Each row comes from the steps of one walk. Every step used is in the known rows, and no mark comes twice. Write the walk behind each row, first mark first.
In the rows, 128 means zero.
Known rows
reva rinub: [104 116 131  54 139 150 111 116 150  89 122 150 116 153 154 123 148 134
 114 127 159  95 127 108  97  85 118 133 142 124 157 153 141 108 141 114
 153 110 135 134 144]
zezeda febora peram tupe lisi: [109 211 143  88 149 121 207 139 173 135 158 158 117  81 189 115 150 151
  99 207 145 121 103 126  73 118  92 133  70 131 161 138 213 112  59 136
 143  72 106 108 153]
kubab gilus reva: [100 152 139 108 149 150 179  75 118  74 100  97 117 145 130 113 118 155
 196 138 162 139 131 142 123  77 121 148 154 116 148 143  69 115 154 122
 123 122 143 117 122]
kubab gilus peram tupe lisi volu: [126 157 129 162 145 153 148 160 155  91 113 111  86  94 110 106 131 110
 123 154 122  80 142 104 124 148 156  98 109 189 146 175 168 131  81 134
 128  78  74 121 130]
febora zezeda volu kope: [123 129 150  90 123 126  93 129 154 166 135 114 128  58 106 104  76 153
 150 116 150 178 137 138 143 139 126 141 110 107 160 153 101 206 156  91
 128 120 114 107 155]
volu kope: [107 146 168  90 115 116 129 124 143 143 139 142 144 105 115  95 111 139
 130 107 141 146 127 159 136  84 115 152 126 108 147 107 125 164 129 109
 142 130 123 123 133]
lisi volu kope: [121 141 169 134 127 117 101 119 157 136 144 137 124 102  54 121 104 120
 110 105 124 142 128 145 145 123 120 126 120 138 130 128 159 170 148  98
 154 114 120 126 122]
lisi volu peram gilus reva: [114 143 136 123 144  84 130  90  68 116 157 119 117 184  59 129  84 141
 119 146 129 156 136 119 145 160 111 124 109 132 117 107  99 129 164  84
 146 152 173 138 159]
dade duzi volu: [142  90  99 133 164 116 169 151 121 123  38  73 130  89 151 147 156  72
 147 128 143 123 119 140 115  69 186 147 191 117 150 149 125 111 131 153
 143 134 170  89  90]
tupe lisi volu peram gilus reva rinub: [117 148 153  74 153  89  93  98 101  72 204 155  77 179 100 127  95 147
  71 156 151  86 162 102  93 164 107  90  71 124 126 133 148  78 147 105
 177 114 177 155 146]
lisi volu kope tupe mezu dade: [146 115 147 167 116 170  72  84 155 141 182 146 159 152  89 150 152 132
 126 102  88  98 151 142 164 208  95 105  85 144  71 106 142 138 152 156
 102 152 123 144  86]
reva gilus peram tupe lisi volu: [123 140 129 127 131 148 136 191 175 133 121 137  96  88 132 137 117 123
 109 144 126 106 150 108 137 162 138  92  97 169 145 160 193 106  75 124
 139  87  66 115 104]
febora zezeda volu kope tupe: [126 131 122 140 117 179  76 126 161 165 140 117 144  86 126  75 117 155
 157 112 132 208 115 144 134 129 109 120  98 117 146 134  46 184 139 108
 101 137 103 131 166]
kope tupe: [115 128  90 147 118 199 118 118 154 124 104 130 153 153 158  98 169 143
 146 120 121 161  99 136 124  81 115 133 136 127 134 110  80 132 112 130
 101 136 111 146 156]
lisi tupe mezu: [125  92 146 155 119 148 146  77 177 135 121 186 142 133 119 182 147 110
 118 129 119 141 131  98 111 150 132 147 149 122  87 150 166  97 138 161
 103 128 122 120  97]
volu peram gilus: [124 104 134 115 113  79 142 124  85 147 152 131 150 152  98 106  92 125
 103 110 139 150 106 126 138 108 122 155 118 128 147 104 114 162 135  91
 133 136 137 145 192]
rinub gemesog gikeli: [118 130 105 156 114 147 125 150 124 134 111 179 138 108 112 144  89 127
 114  72 117 103  99  89 130  84 130 142 228 142 135 120 177 139 167  86
  95 106  82 168  84]
kubab gilus peram: [106  94 122 135 132 196 139 149 114  74  73  92 123 126 140  68 126 122
 164  84 160 132 141 121 133  80 155 139 170 157 171 147  95 175 118 120
 111 116 104 125 141]
mezu tupe lisi volu peram gilus: [135 112 134 185 138  84  88 114 116 129 198 128  99 152  49 151  89 123
  49 100 127 102 155 130 121 176 142  96  92 140 120 126 172 186 130 132
 150  98 145 163 171]
lisi tupe peram gilus reva rinub gemesog gikeli: [118 104 121 169 117 121  69 137  96 106 148 184  65 155 127 129  86 138
 112  86 123 153 107  71  97 151 144 107 202 130 103 141  88  63 178  91
 124 111 126 181 107]
zezeda febora peram: [103 153 144 109 156 166 177 109 159 120 135 138 137 100 146 118 136 149
 106 145 170 180  91 126  84  98  81 154 116 124 171 130 194 165 137 103
 145  89 154 114 157]
dade duzi gikeli: [ 77 134  71 130  98 147 207 141 109 138  79  68 130 116 120 180 159 105
 158 100 188 124 112 140  98 109 183 150 165  95 148 137  90  96 141 152
  83 129 129 110 111]
dade duzi volu kope tupe mezu: [150 117 121 172 132 157 151 124 135 145 133 120 171 110 140 118 149  95
 136 137 110 156 133 134 122 102 128 137 125 121  99 118 114  92 127 185
 112 176 146 105  65]
zezeda volu: [125 125 120 126 116 123 122 111 139 125  90  98 139  82 122 149 115 143
 123 129 125 162 131 121 140 123 130 152 181 104 172 153 136 180 155 100
 107 118 119  93 148]
reva gilus peram tupe mezu dade duzi volu: [155  59 116 117 153 129 167 181 102 158  66  86 149  97 181 163 165  65
 173 127 127 101 159 128 162 164 162 125 162 148 130 149 134  70 109 187
 111 167 124  68  47]
tupe lisi: [117 156 123  90 118 132 147 139 177 104 126 145 114 104 175 132 122 154
 106 134 136  75 144 139 107 100 146 135 106 102 136 131 185 133  92 145
 144  93 119 132 118]
duzi dade: [138 123 125  32  94 122 139 143 151 130  89 133 104  98 160 133 112 138
 154 122 125 115 115 139 161  84 161 161 159 134 160 132 135 186 167  90
 111 114 119 112 132]
rinub gemesog: [147 133 131 128 128 135 100 145 135 120  78 175 146 119 154 152 138 132
 156  98 126 115 119 117 121  48 108 132 187 121 133 129 153 155 152 106
 126  89 115 151 136]
lisi tupe: [106  87 153 150 127 142 119  89 172 136  82 166 115 123 117 152 163  99
 128 102 139 164 107 132  98 121 151 135 175 112 126 143 120 116 127 125
 118 109 118 133 143]
reva rinub gemesog gikeli: [110 120 118 119 128 152  96 145 126 112 133 197 119 123 124 136 102 124
  92  76 136  79 106  71 102  82 115 123 220 145 146 139 182 109 179  81
 111 101  91 174  85]
peram gilus reva rinub gemesog gikeli: [106 144 104 108 136 123 102 136  85 112 170 188 114 151 122 115  69 140
 111  91 125 104 123  59 109 114 117 125 185 144 118 126 109  77 191  84
 109 137 122 171  99]
mezu tupe lisi volu gupak: [134 121 156 129 126 164  61 105 182  80 117 152  92  93  96 187 138 133
 127 116 132  70 144 129  85 168 130  94 118 123  89 143 196 184 120 161
 171  97 154 143 164]
febora peram gilus: [111 127  95  94 129 115 154 116 130 155 148 112 145 111 138  97  97 125
 109 125 130 177  82 114 133 130 129 170 126 131 138 125 120 156 144 107
 148 138 143 130 218]
reva gilus peram tupe mezu dade: [126  95 129  83 113 153 144 149 127 160 127 145 165 144 173 155 147 131
 165 124 116  88 161 115 185 197 102 132 113 154 117 130 146 103 109 153
  90 157  76 103  86]
duzi volu peram: [137  57 164 112 150 108 143 125  92 117  91 131 139 136 118 125 149 101
 106 138 140 124 116 160 132  83 121 120 173 113 165 104 179 132 123 121
 147 122 163 119 123]
zezeda volu kope tupe: [126 144 144 164 104 155  87 108 142 148 137 118 158  90 116  83 131 147
 121 111 117 211 120 156 135 112  97 127 138 101 154 108  72 163 132 113
  97 146 108 121 155]
dade duzi volu peram: [145  77 146 142 154  87 160 132  80 124  60  88 133 119 108 150 151  73
 108 126 164 129 110 162 115  69 150 133 194 104 174 119 163 132 132 123
 153 130 174 112 114]

Which walk is each row?
[125 145 141 180 123 177  83 111 163 138 148 134 140 126  77  91 141 127
 121 109 111 174 109 149 133 115 103 106 109 141 121 107  98 147 131 115
 121 132 113 148 138]
lisi volu kope tupe
[ 97 160  99  76 138 103 154 107  93 117 139 116 135 170 142 105  87 158
 164 142 122 157 143 114 141 132 133 157 112 117 111 113  43 112 146 113
 127 170 164 120 155]
peram gilus reva
[121 164 110  93 125 123 209 122 143 154 130 161 165 144 154 151 141 135
 148 201  97 107 123  86 145 132 106 163 113 155 109 148 166  92 106 147
 101 148  87  95 116]
peram tupe mezu
[152 126 161 111 149  67 167 135 102 174 123 108 156  93 136 141 157  75
 155 151 111  98 141 155 149 151 140 139 130 126 113 123 129  89 117 173
 127 169 142  76  66]
peram tupe mezu dade duzi volu kope
[146 143 130 130 124  70 180 101  86 161 105  96 162 156 114 203 163  96
 132 144 142  74 123 138 140 157 119 150 140 124 129 127 155 124 129 137
 109 150 119 115 116]
volu peram tupe mezu dade duzi
[129 146 121 139 132 138 118 134 190  96 129 132  93 101 102 162 117 135
  88 134 120  73 145 120 119 144 151 109 105 137 120 153 217 142 121 131
 153  78 123 136 109]
tupe lisi volu
[110 147  99  89 123 154 184 154 113 138 112 152 163 159 166 116 143 127
 143 184  97 112 152  76 152 153 121 151 118 173 113 137 151 117  86 145
  95 165  81  95 114]
gilus peram tupe mezu
[156 128 110 128 133  83 152 111  98 183 105  74 147 116 106 210 133 109
 151 151 153 103 129 117 145 201 126 141 123 129 136 170 132 166 153 123
  97 141 113 104 136]
febora zezeda volu peram tupe mezu dade duzi
[119 168 144 127 104 158 109 136 180 124 173 157 132 106 168  77 138 157
 108 119 124 125 138 170 105  94 114 112  74 100 128  94 123 124  76 153
 133 119 109 154 125]
volu kope tupe lisi
[110 140  78 135 132 114 111 121  84 104 140  76  82 207 148 120  93 190
 160 135 125 171 154 139 148 162 159 132 116 104  99 124  28 161 135 143
 148 152 181 131 163]
mezu tupe peram gilus reva
[141 109 153 107 149  96 144 165  75 160 102 102 153 107 144 111 157  71
 151 135 110 103 168 147 157 169 157 129 136 145 121 117 117 108 100 175
 121 188 135  77  65]
gilus peram tupe mezu dade duzi volu kope
[126 166 176 130 122 111  99 130 179 123 168 148 101  79  81 123  95 133
  82 118 124 100 151 151 122 136 130 110  87 122 125 126 199 154 118 123
 164  92 121 134 104]
tupe lisi volu kope
[137  76 107 179  95 101 108 150 136 138 115 113  89 135 142 113 109 135
 140 106 112 202  95 123 126 147 183 143 131 117 106 144  57 132 116 122
 140 115 134 138 184]
lisi tupe peram gilus
[152 155 143 125 123 128  29 151  90  95 163 168 100 181 179  72 119 177
 164 115 119 175 129 124 105  86  84  90 118 106 108 108  31  90 153 109
 158 123 160 174 159]
volu kope tupe peram gilus reva rinub gemesog
[138 108  77 137  95 106 134 180 116 125 122  86 108 143 163  95  84 168
 147 121 115 171 103 120 152 119 169 159 113 124 122 133  70 161 118 111
 150 126 139 132 183]
tupe peram gilus
[115 190 120  79 126 103 183 148 164 135 125 149 119 108 187 124 145 144
 124 187 117  76 124 128 112 111 134 137  98 128 139 137 167 100  58 142
 131  99  83 115 139]
peram tupe lisi
[153  75 150 135 131 160  93 103 135 144 160 148 172 139 150 121 169 121
 148 114  85  98 154 161 162 175 108 111 105 123  81  93 122 103 130 193
  98 173 150 121  69]
duzi volu kope tupe mezu dade
[138 126 147 180 122 148  97 111 149 105 149 144 111 145  77 141 141 130
  61 131 132 107 119 145 111 128 102  81 102 128 136 108 203 146 107 115
 141  85 121 173 140]
kope tupe lisi volu peram
[137 117 106 115 119 131 167 161 114 166  85  88 159 123 164 182 144  96
 169 105 152 105 153 121 160 170 136 147 139 142 133 147 124 109 118 151
  98 160  91  95  77]
reva gilus peram tupe mezu dade duzi
[114 148  85 101 116 102 142 142  86 102 126  83  97 182 167 103  83 192
 174 155 120 179 129 127 152 141 150 150 106 104 106 117  35 126 132 114
 151 153 171 122 160]
tupe peram gilus reva
[119 176 156  89 121  78 179 135 128 138 139 157 123 127 153 127 145 139
  93 188 135  79 121 147 111 108 106 123  98 119 158 114 198 115  57 122
 139  95  86 132 158]
volu peram tupe lisi
[172  81  96 193 111 101  87 185  89 150 128  44 117 126 164  76 131 119
 167  89 103 180 106 176 157 150 182 124 108 115 107 106   4 127 113 158
 140 165 171 130 145]
mezu dade duzi volu kope tupe peram gilus
[138 138 133 180 114 181 115 104 169 137 180 158 163 137  84 124 128 135
 113 134  91 150 134 112 139 148  90 122  86 149  84 119 150 129 142 149
 109 150 117 133  93]
lisi volu kope tupe mezu
[128 180 120 132 139 114 150 145 178 127 128 141  97 103 114 153 137 126
 103 182 103  75 124 109 121 152 138 108  96 160 122 158 203 114  89 127
 140  85  91 121 131]
peram tupe lisi volu
[148  97 141 160 142 146  92 127 120 149 104  91 151 111 140  98 185  88
 157  87 123 145 123 193 133 114 143 113 141 108 127  93  51 115 121 164
 118 165 155 125 103]
mezu dade duzi volu kope tupe
[148 134 164 114 160  88  48 110  72  88 155 188 103 184  83 148 110 128
 112 122 137 111 141  88 103 111  76  83 143 139 125 131 140 100 194  77
 162  98 169 173 154]
lisi volu peram gilus reva rinub gemesog
[151 122 133 133 148  75 225 126  87 157  99 121 160 134 127 171 158  80
 124 204 122 111 112 110 126 114 118 147 149 143 130 137 186  79 106 155
 121 152 128  85  96]
dade duzi volu peram tupe mezu
[145 123 123 188 117 113 100 132 122 129 190 134 125 141  79 108 105 124
  67 119 113 134 117 122 121 150 122 100  72 146 116 107 137 141 115 112
 132 113 130 172 177]
kope tupe lisi volu peram gilus
[143 124 121 205  96 174  69 157 152 115 124  94  98 143 116  88 132 168
 135 122 108 196  95 163 147 126 126 103 110 123 120 117  93 163 113 111
 151 112 122 150 144]
lisi volu kope tupe peram
[167  71  89 167 154 158 134 125 122 130  79  84 160 127 162 164 191  80
 159 118 110  97 138 144 132 143 163 125 156 124  97 132 109  85 134 201
 104 169 169 106  60]
kope tupe mezu dade duzi volu
[146 141 123 160 109 139 119 103 129 152 131  98 172 132 127 157 154 109
 148  88 134 114 139 157 137 146 124 145 116 108 100 110  96 138 144 163
 104 169 133 132  88]
volu kope tupe mezu dade duzi
[121 162 123 151 135 114 110  97  95 105 188 129 110 178  95 112  99 153
 102 153 116 146 143 129 123 166 108  93  66 124 101  92  95 103 123 119
 135 143 160 161 154]
kope tupe lisi volu peram gilus reva
[100 131 149  43 147  94 116  88  69  89 175 146 111 205 127 104 107 150
 110 146 166 125 143 112 104 121  94 127 107 113 143 117  86  85 157  93
 158 148 178 144 170]
volu peram gilus reva rinub
